Each row was made from one walk, in order. Every step used is in the known rows, and no mark comes twice. Write each row's walk.
Known rows
S/Z/W/Y/F/M: [  8.9  18.8  -8.5  16.4   3.0  51.7  17.2 -13.2 -11.1   5.3  -5.9   4.1
  26.5  -0.2   0.4  10.8 -19.4 -11.6   0.1 -16.9  27.3 -26.3 -16.2 -21.8
  -9.3  18.6]
W/Z: [-12.5   5.9  -0.6  34.5  -7.7 -13.3   4.4  30.3  12.6  24.1  33.2   2.3
   0.6   0.7   7.4 -19.4 -10.5 -26.2  -8.9  13.3 -27.5   9.9 -12.7 -17.3
   5.2 -35.8]
Z/Y: [  1.6  -8.4  11.3   3.3  22.7  19.4   9.3 -11.3  15.8   9.4   3.5   6.9
 -14.4  -3.3  -6.1 -36.1   9.7 -16.4 -13.7 -14.3 -11.7  18.8   8.0 -11.6
   7.6  -8.9]
N/Z/Y/F: [ -7.6 -23.5   9.8  -3.1   6.9  11.5 -10.3  12.1  16.2  -8.6  -5.8   3.0
 -19.4 -11.3 -15.7  -7.5  12.8  -6.6   1.4  -4.6  45.3   8.6  -6.4  -3.7
   4.9  13.9]
Z/Q/N/T: [ -0.5  -8.7   6.4 -34.8   5.6 -11.3  22.5  12.4 -10.2 -34.9  -0.9  13.4
 -10.3  20.4 -19.8   1.6 -13.7  -2.0 -58.9 -26.4 -28.8  19.7  35.8   2.1
  -8.6  -8.4]
S/Z/Y/F/M: [  7.9  13.1  11.7  -2.8  18.0  41.6  11.3 -31.3 -12.1 -16.7  -4.8  13.2
  -5.2   3.7 -19.5 -11.9   3.8 -21.3 -29.7 -30.1  35.2   4.0  10.0 -11.8
  -6.4  14.4]
W/Y/S/Z/Q: [ 24.6  17.1   0.0  -4.1 -16.7 -10.3  12.4 -22.4 -18.2   3.5  23.3  -0.7
  42.1  -6.3  29.8  49.5  -3.2  25.1   5.5  12.2   8.7 -17.7 -15.1 -10.9
  23.5   4.4]
Z/Q: [ 26.5   0.7   1.5   8.7   5.4  -5.0  27.5   6.1 -13.1 -23.1  19.1  16.3
   9.5  -6.8 -19.9  -0.3 -15.0  -2.2 -19.7  -1.4 -31.7  15.5   4.1 -10.9
 -12.3   0.8]
Y/N/Z: [-23.6  14.4  -0.1   2.6 -11.5 -27.1 -18.8  26.2  22.3  16.8   1.6 -10.6
 -16.6   6.7   9.5   1.3  -1.8  13.2  14.6  17.4   0.8   9.4   2.1   8.5
  -8.0 -11.0]
Z/Y/F/M: [ -2.0   9.1  15.2 -11.2  35.0  45.3  20.6  -8.1   4.8 -27.0 -18.7  26.5
  -6.3   0.5 -28.5 -35.5   3.8 -23.3 -30.5 -30.4  11.8  17.2   5.0 -17.6
 -21.7   9.7]
S/Z: [ 15.5   3.5  -5.5  25.0 -16.5 -13.1  10.2  -3.0 -18.1   9.8  25.4  -3.1
  -1.1   8.1   0.0  -8.1   3.9 -17.3 -15.6 -10.4   8.5   4.7   5.7  -5.0
  13.0 -13.1]
Q/Y: [ 10.4 -10.5 -12.1  22.6 -10.6 -20.8   8.1   3.0   1.8   6.9  -1.6  -0.7
 -29.4  14.9  -4.9 -43.8  11.6  -8.6  -2.5  -0.4 -42.7  -3.9  12.8   2.0
  -3.0  -0.6]
W/Y/N/Z/Q/F/M: [ -0.9   6.9  10.6 -12.6 -17.3  -1.2  -8.0  17.7   7.5 -28.3 -16.3   7.0
  14.8  -1.9   4.4  44.1 -26.7  16.7  36.8   7.2 -27.1   4.1  23.0   4.5
 -37.6  18.1]
S/Z/Y/N/T: [-19.2  -5.2   9.6 -11.4   2.9  21.9 -36.0 -37.9 -15.9  21.5  -9.5 -23.2
 -21.4   9.0  14.3   1.0   4.5  -1.3 -33.7  -5.7  21.9   5.1  24.9  16.8
   7.7 -24.7]
S/Z/Q: [ 38.5   3.2  -2.2  15.2  -4.8 -11.1  18.1 -19.0 -30.6 -12.6  30.5   6.7
  14.7  -3.3  -6.7  22.3 -17.6  -1.1 -20.0  -1.4  -5.6   4.8   9.0  -4.7
   5.6   3.3]
S/Z/W/Y/N/T: [-18.6  -0.8  -9.4   0.8 -16.8  32.1 -29.3 -21.9 -16.1  45.1  -9.0 -32.8
  14.0   2.6  35.8  22.7 -20.2  12.5  -6.9   7.9  14.3 -25.9  -2.4   9.7
   2.3 -21.6]
N/Z/Q/F/M: [ 16.9 -25.1   1.6 -10.6  -6.1 -16.5   8.4  32.0  -8.8 -65.3 -12.7  19.4
  -7.3   5.2 -38.8  28.0 -22.5  -7.7  23.2 -12.6 -23.6  15.8  33.9  18.0
 -38.2  15.3]
W/Y/S: [ -6.7  11.7   1.1  -5.2 -16.4  -7.9  12.2  14.8   6.3  14.2   5.5   3.7
  26.9   7.3  25.4  -6.2  13.5   5.2   9.4   1.1  -5.9  -6.4 -23.4 -13.3
  17.4 -15.5]
W/Y: [  7.7   4.7   6.3  18.4 -16.3  -2.2  17.3  17.3   5.9  21.9  19.1   6.0
  15.8   1.4   8.8 -21.7  -4.9 -11.8  -1.1 -10.7 -15.9  -3.2 -11.5 -30.3
   9.1 -13.5]
Y/N/Z/S: [-36.1  19.2  -3.9 -35.3   2.2  -1.2 -32.9  17.8  21.4  15.3   2.9  -8.1
   6.4  -8.4  20.0  14.4  19.1  22.7  37.2  18.2   2.1  13.1  -1.5  10.1
 -17.8 -16.0]
Y/S/Z/W: [ -2.5   8.6 -25.7   2.0   5.7  16.5   1.2 -15.0  -5.2  12.9  -2.2 -18.7
  11.0   4.6  16.6  16.1  12.1  10.7  12.8  13.1   7.1 -10.9 -14.4  22.6
  13.1  -6.3]
W/Z/F/M: [ -4.4   3.0  16.9   3.6  23.8  -9.5   5.1  13.0  -7.2 -22.1  -5.3  19.5
  19.5  -8.6 -28.3 -26.1 -17.5 -29.0 -17.8  -9.2 -17.9  13.1 -10.6  -9.6
 -16.5 -12.7]

Which walk is each row?
[ 36.9   5.8  -7.2   8.8  -4.5   4.9  18.6 -32.3 -37.3 -39.5  -3.5  15.6
   0.6  10.2 -25.8  14.5 -13.1   2.7 -18.3  -5.1  -6.0 -15.7  13.7  -2.5
 -25.5  42.1]	S/Z/Q/Y/F/M
[ -1.2  -2.7 -13.7   9.4  -4.8 -25.5  -0.8  -3.6   5.1  -1.7   9.0  -0.2
   2.0   0.5  17.9  24.4   0.7  18.3   6.6  42.6 -56.0 -12.0 -13.4   6.1
   3.8  -1.5]	W/Z/Q/Y/S
[-14.3  -2.5  12.5  19.1  21.1  18.1  -7.9  -5.9  22.9  29.1  20.6  -0.1
 -12.6 -12.3  12.2 -21.3  -3.7 -24.5 -11.9   5.6 -22.7  10.6  -5.8 -21.2
  14.8 -26.4]	W/Z/Y
[ -8.9 -22.9   9.0 -11.2  11.3  -7.4 -10.8   5.5  25.9   7.9   0.5   1.4
 -26.2 -11.4  -8.5 -15.7   5.9  -5.6  13.0  -3.1  13.0  11.0  11.7  -5.1
  11.9   0.4]	N/Z/Y
[-25.5 -12.4   4.7 -35.1  11.6 -13.6 -16.1   4.3  30.7   2.1 -10.6  -1.6
 -19.4  -7.0   6.3   5.4  25.6  16.2  26.6   8.7  22.3   7.1   0.1  12.3
  18.2  -4.9]	N/Z/Y/S
[  0.7  12.4  -7.2   2.8 -13.5 -16.6   1.3  -4.2 -12.7   1.9  13.3  -9.9
   9.3  13.8  16.3   4.9  21.0   3.2  -1.7   2.2  18.3  -0.5  -2.4  15.5
  18.3 -15.9]	Y/S/Z
[ 29.9 -14.1   8.9  13.4   3.8  -9.2   4.5 -17.0 -39.6 -13.6  -3.2  -3.9
  16.5  -7.5 -19.8 -12.1   5.5 -19.5 -15.8 -15.0  30.6   3.6  -1.6  11.4
  14.5   8.8]	S/Z/F
[-13.8   3.0   5.5 -21.6  23.2  16.7   4.6 -14.6  16.6   3.7  -6.9   4.7
  -6.1  -0.8   6.6 -15.3  27.6   3.9  -0.8  -2.9  -3.6  12.5  -2.8   2.9
  14.1 -10.4]	Z/Y/S
[  7.7  -1.5 -19.0   9.0 -20.7 -29.1  -7.6 -22.3  -9.1  12.1  -2.3 -16.8
 -17.6  21.8  17.7  -2.8  32.0  12.1  10.8  12.2 -11.0 -18.6   5.6  26.0
  18.9   0.7]	Q/Y/S/Z
[-21.7  19.2   6.8   1.4 -23.0 -21.8 -18.1  24.1  28.8  36.5   9.3 -11.7
   2.5  -5.2  28.8   9.1 -10.4  20.9  28.2  18.3   3.9  -5.3 -11.1 -14.2
   1.5  -8.4]	W/Y/N/Z
[-30.3   5.5   8.5  -2.1  19.8  10.8  -8.2  -5.1  29.9  22.6   8.5  -2.7
  -3.0  -7.6  24.8  -2.7  17.5  -4.4  -0.8  21.7 -14.9   5.5 -20.3  -5.7
  24.1 -28.3]	W/Z/Y/S
[ 17.6 -27.9 -10.1   0.5 -13.5 -43.6  -3.9   8.9   1.8 -15.5   4.1   0.3
 -27.9  -4.1 -15.2  13.7  -9.4  20.0  20.8  19.6 -29.2 -11.3  13.2   5.6
  -8.1  23.7]	N/Z/Q/Y
[ 10.6  -2.8 -19.4  23.5   3.1  22.0   6.4 -16.0  -9.8  19.6  11.4 -13.1
  -2.2   0.3  -0.1   1.2  -7.9  -9.7   0.5   1.3  -1.0  -9.4   0.6   7.0
   5.5  -6.4]	S/Z/W
[ -0.4  17.0  -4.5   2.9  15.1  54.8  27.2   8.7   1.7  -1.8 -12.9  17.9
  23.4  -2.9 -12.8 -11.2 -24.0 -13.6   1.2 -15.9  -0.9 -14.0 -22.5 -26.3
 -27.0  18.8]	Z/W/Y/F/M
[-21.0   0.0 -15.3 -15.5  17.7  -6.7   9.6  28.1  47.8   9.4  -9.5  -3.8
 -38.1   4.3  -7.9  -5.2   3.3   6.5  15.4  -1.9 -15.2   4.5  16.7   5.5
   3.5   5.8]	Q/N/Z/W
[-23.2   1.3   7.7  -5.4 -25.8   2.1 -19.7   9.8  -6.8  24.9  -2.7 -12.8
  13.6  14.8  24.9 -12.2 -12.7   5.9 -22.4  -3.1  -3.1  -0.6   1.2  -7.4
  -8.6 -34.4]	W/Y/N/T
[-14.5  -6.4  15.4 -24.5  22.6  16.6  -1.4   9.7  19.2 -24.0 -17.9  20.3
 -18.4  -5.3 -32.1 -12.6  -2.1  -8.6  -3.5 -20.0  37.1   7.6   5.2  -8.5
 -19.9  20.2]	N/Z/Y/F/M
[-10.0  -3.6   6.4 -21.2  13.1 -32.7 -26.2  -3.6   4.9 -21.5 -49.9   1.1
 -24.9   0.8 -21.2 -15.0  -3.4  20.2  22.6   1.5 -15.4  -6.2  16.4  24.8
 -30.9  30.2]	Q/Y/N/Z/F/M
[  3.5  16.8  -2.3   4.1 -25.6 -11.8   2.2  -6.4  -5.6  22.6  18.6 -12.4
  27.1   7.0  38.9  17.8  16.4   7.4  11.7   2.3  20.1 -17.1 -16.9  -8.6
  33.5 -13.1]	W/Y/S/Z
[ 20.8 -26.3 -11.5   8.5 -15.4 -24.7  -1.1  13.4  -5.6 -35.1  -4.9   4.2
 -16.7  -2.8 -22.9  17.9  -5.7  14.0  10.7  19.5   0.2 -13.2   0.2   8.2
 -14.4  43.1]	N/Z/Q/Y/F
[ 17.7   0.1 -14.6  30.8  -9.9  46.3   6.6 -10.6 -14.7  22.3   6.9 -13.9
  27.8 -11.3  16.6  12.0  -6.5  -7.0   9.7   1.7  31.6 -27.5 -29.6 -14.0
  11.8  13.8]	S/Z/W/Y/F
[ -9.4  -5.1  10.8  -9.9   7.8 -24.1 -22.9  16.4   0.5  -6.6 -21.8  -8.6
   1.7 -12.5  -9.6  -2.9  -0.2  12.8  13.2  12.1  18.0  12.2  -6.8  23.8
  -6.4  10.4]	Y/N/Z/F
[ 19.5  -5.8   2.4  -8.7   5.9 -17.2  -2.8 -16.3 -33.1 -21.1 -11.4  -8.7
  25.8  -3.8  -4.6   3.9  25.2   1.7  -3.3  -4.1  37.1   1.3 -11.6  30.5
  21.5   3.0]	Y/S/Z/F
